Each row comes from the steps of one walk. Every step used is in the known rows, and no mark comes twice. Write the walk behind each row, first mark first.
Known rows:
E-S-X-B-L: [-11  -6 -11 -13  -4 -21 -13  26  12   0  -6 -19  12 -18   1  17 -14   4
   8  -6  -3  -3  21   7 -16   3  16   8  19 -10  22   5  -3   4]
X-B: [-20 -12 -17   2  -4 -11  -9  -2   2  16  -7  -7  -5 -19 -17  11 -14  13
   5 -11   7   3   6  -6   2   2  14   1  15   5   2   7  11  -3]
B-L: [  4 -10  -4  -8   3 -24  -2  10 -10  -1   3  23  -8  -7  12   2 -12   7
   3 -12  -5  -3   6   0   6  -1  13   8   3 -13   9   9   2  -1]
V-Q-L: [  6 -14 -15   8  -3  -3  -4  14 -12  -3  -6 -15  10  -9   3 -16  12  -5
   9 -11  18  10   5   4   3   3  20  -8  16   6  26  -9   8  -5]
X-B-E-S-L: [-23  -5 -23   1   0 -10  -1   3  23  20 -31 -27  18 -24 -31  19 -14  18
   2  -4   9   0  19  -9 -13   7  19   5  20   1   7  -1  15  -8]
Q-V-S-L-F: [  7 -13  -3  18 -10 -20 -13 -19  29  11 -10  -3   2 -14   7  17 -14  -3
   7   0  -9 -10  -3 -11  -4  11  17  11  13  22  22  25  -1   2]
B-L-F-H: [  5 -12 -18 -11 -14 -17   0  -6   2   4   2  19 -15  -9  11   8 -18   6
   5 -10  -6   1   0  -8  11  -3  19   9   6  -3  20   2  -5  13]
X-B-E: [-25  -9 -22   7   0  -4  -5   0   6  15 -21  -7   3 -19 -38  13 -11  17
   8  -8   9   4   6 -10   0   8  19  -1  21   8   5  -1  20  -6]
V-S-E-B-X-Q: [ -2  23  15  -1  -3 -28   8  -1  -4   1   5   3 -34 -14  -1   0 -22   5
   3 -11  -3  -3   7  -8  17 -18   1  22   6  22  10   5  11  32]
V-Q: [  4 -12 -18  12  -4  -4 -16   9 -14   3 -14  -6  10 -13  16 -10   3  -1
  -3 -10  11   6  14   0   1   9  19   4  14  -2  26 -10  13  -6]
S-V-Q-X-B: [-13  -4 -27   4  -3  -6  -8  -1 -35  13  -5  -7   4 -26  11  -3  20  15
  -9   4  13   7  12  -1   1  10   3   5  39   8  12  -5  31  -1]
H-F-L-S-V-B: [-10   2 -10  -1   8  12 -13  -1  -9  10  11   9 -12 -19  25  -7  -4  23
  -8 -16  11 -25  13  -9  -3  14  16   7  -6  -7   2  14  17 -14]
B-X-Q-L: [  2  -1  -3 -15  -7  -7  15   4 -20   5  16  12 -22  -3  -7   1   3  -1
  20 -24  -5  -3  13  -5  16   7  11  -8  -6  15  -3   1  11   4]
V-Q-X-B-L-S: [ -9   2 -23   0  -3  -1  -6  13 -24   5 -14   2  13 -24  12  -9  11  15
  -1   6   2   9   9   5   7  16  10 -16  21   9  31 -13  21  -8]
L-S-E-B: [ -1   5  16   0  -1   2  -2   4   6   6  -2  -4 -41  -9  27 -17   0  11
 -13 -13   0  -7   1  -5   1 -13   4   6 -17  16  18   0  13   1]
V-B-X-S-E: [  5  -1  13 -15  16 -19   8  11 -25   9  26  15 -30  15  15 -12   0  -1
   2 -25  12   0  24 -13  -4  -5  13   2 -10  19   2  -1  10 -22]
H-F-L: [ -9   3 -20   7   2   4 -16  -1   6   4   1   1  -5 -21  12  -2 -20  16
  -6 -14   8 -21  16  -8   1   8  20  16   6 -18   8  12   7 -10]
Q-L: [ -1 -16  -8  -1   3  -4   4   8   7   2   8  -9  -7  -3  -9 -11   6  -3
  10 -15  17  -4  -4   0   1  -4  17  -4   7   8  12   4  -1  -6]
X-S: [ -7 -14   0   8  16  -6 -10   5   2   4  17   0 -19  -4   1  -8   0  -5
   4 -18   2  -7  10  -7  -2  -2  11  12   7  10  19   5   3 -27]
V-B: [ -1 -11  -5 -11  15 -17  -4  12  -4  18   6  11  -4   3  17 -10  -3   2
  -4 -21  23 -13  11  -5  -8   7  15   6  -8   7   3  -2   6 -14]
B-X-S: [  0  -8  -1   0   4  -4   2  -1 -22   0  23  15 -18   3   4  -5   3  -2
   8 -19  -5   4  18 -11   4  -1  15   4  -1  13  11   1   8 -20]
E-S: [ -1  -5 -16  -4   0  -2  -4  10  17   8  -9 -21  14  -8  11   0  -6  -5
  -3 -12   5 -11  23  -4 -18  -2  15  25   9 -11  11  -3   0   1]
Q-L-S-E-B: [  2  -1  15  -3   1   3  10  10   8   0   9 -14 -34  -4   8 -20  10   4
   3 -15  10  -2  -9   0   4 -17   6  -9 -10  22  18   2   6   0]
X-B-E-S: [-25  -4 -24   2  -2  -3  -1   6  14  14 -25 -22  17 -19 -36  16 -12  13
   9  -7   6   2  17  -9 -11   5  18   7  23   2   7  -4  16  -2]
X-S-L-F: [ -3 -18   1  10  12 -16  -8 -10  27  17   3 -13 -25 -11   9   2  -6   1
  -9 -14  -3 -12   9  -9  -3   2  14   9   4  17  25   6  -3 -36]
Q-X-B-L-F-H: [-17   4 -36 -15  -9 -10   5  -1  -2  16  -3   7  -4 -22  -3   6  -7  17
  -1   7   3   2   2  -5   9   4   9  -3  26  11  21  -7   8   4]
V-S-X-B-L: [-17  -4  -1   3   0 -29 -17  14   4  -7   1   5   2 -27 -21  17 -21  10
  13   1   0  -1  -6   6   5   7  21   2  25   8  26  17   0  17]
B-E-S: [ -9  -4 -21   3   4   4   1  11  18   5 -26 -16  21  -9 -16   2  -2   3
   1  -9   8  -9  20  -9 -17   7  21  18  15  -7  16 -10  12  -6]
Q-X-S-V-B: [-13  -1 -13  -8  25  -7   1   9 -17  15  23   7 -13  -7  18 -16  22   5
 -11  -3  15 -16  13  -5  -7   6  -3   9  21  21  16  -4  18 -29]
Q-X: [ -9   1 -26  -4   6   0  -3   6   2  12  -3   4   0 -15  15 -14   8   5
 -16   2  11 -14   6  -2  -1   9   8   7  17   6  20 -10  11 -13]
H-F: [ -9 -13 -15   9  -2  11 -16   2   7   6  20   0   0 -18  12  -3 -17   5
  -4 -10  12 -19   8  -6  -2  13  20  13   7 -13  12  27  10  -9]
B-E: [-11 -10 -19   9   6   1  -5   4   9   7 -21   2   5 -10 -18  -2  -2   8
  -1 -11  11  -7   7 -11  -4  11  22   9  11   1  14  -7  17 -11]
L-F: [ -4 -18 -14   8  -9  -5  -9 -17  19  16 -11  -5 -19 -10   8   4  -9   1
  -5 -15  -5 -12   0 -11   4   3  19  11  10  12  19  -2  -2  -4]

Write each row's walk:
[  7  -5  10 -16   3 -17  -1  12  -6  15  12  26 -19  -2  17   8  -1   0
  23 -23 -18 -21  12  -4   5  24   1  -6 -18  19   0  19  12  -3]  X-Q-V-B-L-S
[-10   2 -13   7   1  20 -16  -2   7   3   1   3 -10 -23  17  -7 -11  20
  -6 -14   3 -23  11  -8   1  13  22   6  -6 -12  12  13   9 -13]  H-F-L-S
[-23   3 -30  -5   2  -4  -2   4   0  19  -7  -3   1 -23  -5  -1   1  13
  -7   5  10  -6   6  -3   2   9   6  -1  25  12  13  -6  15  -9]  Q-X-B
[  5   2  16  -7  -4   4  17   7  -5  -3  14  -6 -35   1   9 -19  12   5
   7 -16   5   4  -4  -3   6 -18   8 -13 -12  26  15   0   8   2]  Q-L-S-E-B-X
[-19   1 -13   5  -1  13 -25   5   9   2   1  -3 -10 -31   7   4 -15  25
  -1 -10   2 -19   9  -3   0  18  24  -4   1  -8  18  16  10 -13]  H-F-L-S-X-B
[ -1 -14   0  -3  -5 -18 -27  21  11   4   6   3 -18 -16  10  14  -3  -5
  16 -14 -11 -19   9   4  -1  27  11  -1   5  13  24  16   5  -4]  S-X-Q-V
[  8  -1   4   7  -4   2   2  15 -10  -5  -5 -18 -12  -9  17 -24  14   1
   3 -11  12  12   2   4   6 -10   9 -12   2  20  32 -12  13   0]  V-Q-L-S-E-B
[ -4  -9 -11  -6  -2  -8 -17  25  22   1  -6 -23  11 -13  14   4  -4  -5
  -2  -9   4 -14  21   5 -22   7  19  16  13  -9  28  -2  -5  -1]  E-S-X
[-11  -6 -21   2   5   2   0   5   5   7 -19 -16  17 -12 -12   5   6   7
  -2  -7   8  -8  20 -11 -18   5  15  24  23  -5   7  -6  21  -1]  B-E-S-V
[  2   6  -2   5  -1 -17   6   1 -37   4  21  12 -12  -4  28  -7   6   6
   3 -16   0  10  17  -5  10 -18 -10  12   5  27  21 -12  18  -3]  E-B-X-S-V-Q
[-11  -3 -13  -6   5  -3   0  28  24   0 -17 -23  12 -13 -25   6   3   0
  16 -12   5 -15  17   1 -13  16  20   4  16   3  24  -8   8  -2]  B-E-S-X-Q-L
[  2  -7 -17  -2  -2  -3   1  10 -11   2  -3 -30  18 -11  11  -3  16  -3
   3  -8  12   2  22   1 -16  -3  10  18  28  -5  12  -3  12   7]  E-S-V-Q-L
[  6  18  17 -13  -6 -25  17   7 -10   5  12  -4 -50  -2  12  -9  -9   4
   2 -21   0   3  14  -6  15 -26  -5   7  -4  21   4  -3  12  15]  S-E-B-X-Q-L
[-18   4 -25 -12   2 -16   3   9  -9  13  -3   9   1 -21  -3   2  -4  16
  -2   5   2  -1   6   0   6   6   5  -4  25   5  13  -1  13  -6]  Q-X-B-L
[-11  -7  -3   9   3 -17 -22  12  13  -6   0   1   0 -22  -6   4 -12   1
   3  -2   8 -11  -6   4   0  10  24  11  18   9  32  10  -1  11]  V-S-X
[ -1  -2   3 -16  -8   3  16   0 -30   6  20  13 -28  -7  -1   0  17   6
  18 -22  -9  -5   9  -6  15  10   8 -11  -9  20  -6   6  20   5]  B-X-Q-L-S-V
[  3   5   2   3  -3 -23   9  -9   0  15  12   7 -22  -5  27   1 -10   8
  -3 -17  -6  -1  12  -9   9 -17  -4  10  -7  32  24 -10   3 -12]  E-B-X-S-L-F
[  5  -8   1 -20  15 -30   3  19 -15  11  11  28  -4   5  20  -5  -9   6
   2 -19  13  -8  11  -1  -3   3  12   3  -8  -2   1   3   3 -10]  V-B-L
[  0  12   6 -11  -8  -8  19   6 -13   9  16  14 -23  -6  17  -6   1   8
  14 -23  -6  -6   5  -1  18  -9  -8  -4 -20  32  11  -9  12  10]  E-B-X-Q-L-S
[  8  13  15  -8   0 -36   4  10  -4   1   3   4 -41  -4  25  -7 -19   8
 -11 -13   0   3  11  -3   8 -31  -4  19   2   1  11   1   7  12]  S-E-B-L
[ -5   6  -9  -1   6   3 -11  -4   4   5 -24   6 -20 -14  14  -9   2  20
  -8 -19  -4 -14   9  -8   3   3  19   3 -12  -1  10 -15   5 -12]  F-L-S
[-21  -6  -5   9  -1 -20 -21  11  11  -2  -2  -6   0 -28 -23  13 -17   8
   9   0   6  -3  -6   3   1   9  22   4  25  13  27  14   2  14]  V-S-X-B
[ -3 -16   1  -1   2  15   5   9   8   0   8  -7 -13  -5  -2 -17  17   2
  10 -15  10  -7 -12   1   0   3  18 -15  -8  16  16   4   3  -9]  Q-L-S
[-19 -17 -11   0  -4 -17 -27  19   8   6  -2  -9  -8 -23  -8  13  -9  10
   4  -7   7  -2   3   5  -4  13  20  -6  17   6  23   7   4  -7]  S-X-B
[  2  11  10   0   0 -24  -1   5   5   8  -1  -9 -41  -6  23 -11 -15   6
 -15 -14   9   0  11  -6   3 -28  -2  21   3   8  12  -2   9   8]  S-E-B
[ -3  -4  -2 -19   6 -19   7   0 -41  21  22  21 -21  -2  17   2  10  10
   1 -22  10  -9  18  -9   2   9   2  10   0  13 -18   5  25   1]  S-V-B-X-Q
[  7  -4  17 -22  14 -21   4  19 -13   7  10  23 -25   5  26 -12  -3  10
  -3 -18   7  -8   9  -3  -3   1  13  -4 -19   4   3   6   8  -9]  V-B-L-S-E
[  3  -8  -3  -2  -5 -12 -10   2   5  14   3   7 -17 -10   6  12  -5  -6
  19 -20 -16 -19  14  -7   6  20   4   7   0  14   2  18  11   1]  X-Q-V
[  3   3  10   1  -4 -20  -7  -1   8   7   2   1 -28 -13  -5  12 -13  -6
  19 -14 -16 -14  10  -8  10  10   5  14   8  18   5  24  11  18]  X-Q-V-S-E
[  4  -7   4 -13  18 -22   7   8 -15  18  21  16 -12   9  19  -7   0   3
  -2 -22  16  -5  22  -9  -7   5  14  -2 -16  18   4  -1   7 -31]  V-B-X-S-L
[ -1 -19  -9   3  -6  -4   5  -6  19   7   1 -14 -16  -4  -7  -3   2  -4
  11 -16   6  -6  -9  -4   5  -4  18  -5  12  19  19   0  -7  -4]  Q-L-F
[  1  -3  -5  -8   1  -4   0   9 -34  -2   3  22  -6 -17  29  -9  18  17
  -5   1  -8  -1   3   3   5  11   6  -5   8   0  18   2  20  -3]  B-L-S-V-Q-X
[  2   5   5  -6   0 -18   5  10  -5   3   6  24 -12  -9  32  -7  -9  15
   0 -13  -7  -6  -2   3  10 -14  -7   6 -15  11  21  -3   5   5]  E-B-L-S
[  0 -16 -24  -1 -11 -12  -6 -17  35  25 -15 -12 -13 -20  15   8 -15   9
 -18  -6  14  -7   3 -12  -2   5  24  10  -1   6  21   1  -2  -7]  S-L-F-H
[ -7   2  -6  -2   5  -1 -21   8   8   0 -22   4 -22 -18  16  -6   3  20
  -7 -16  -4 -16   8  -1  -1  10  22  -3  -9   1  23 -14   2 -14]  F-L-S-X
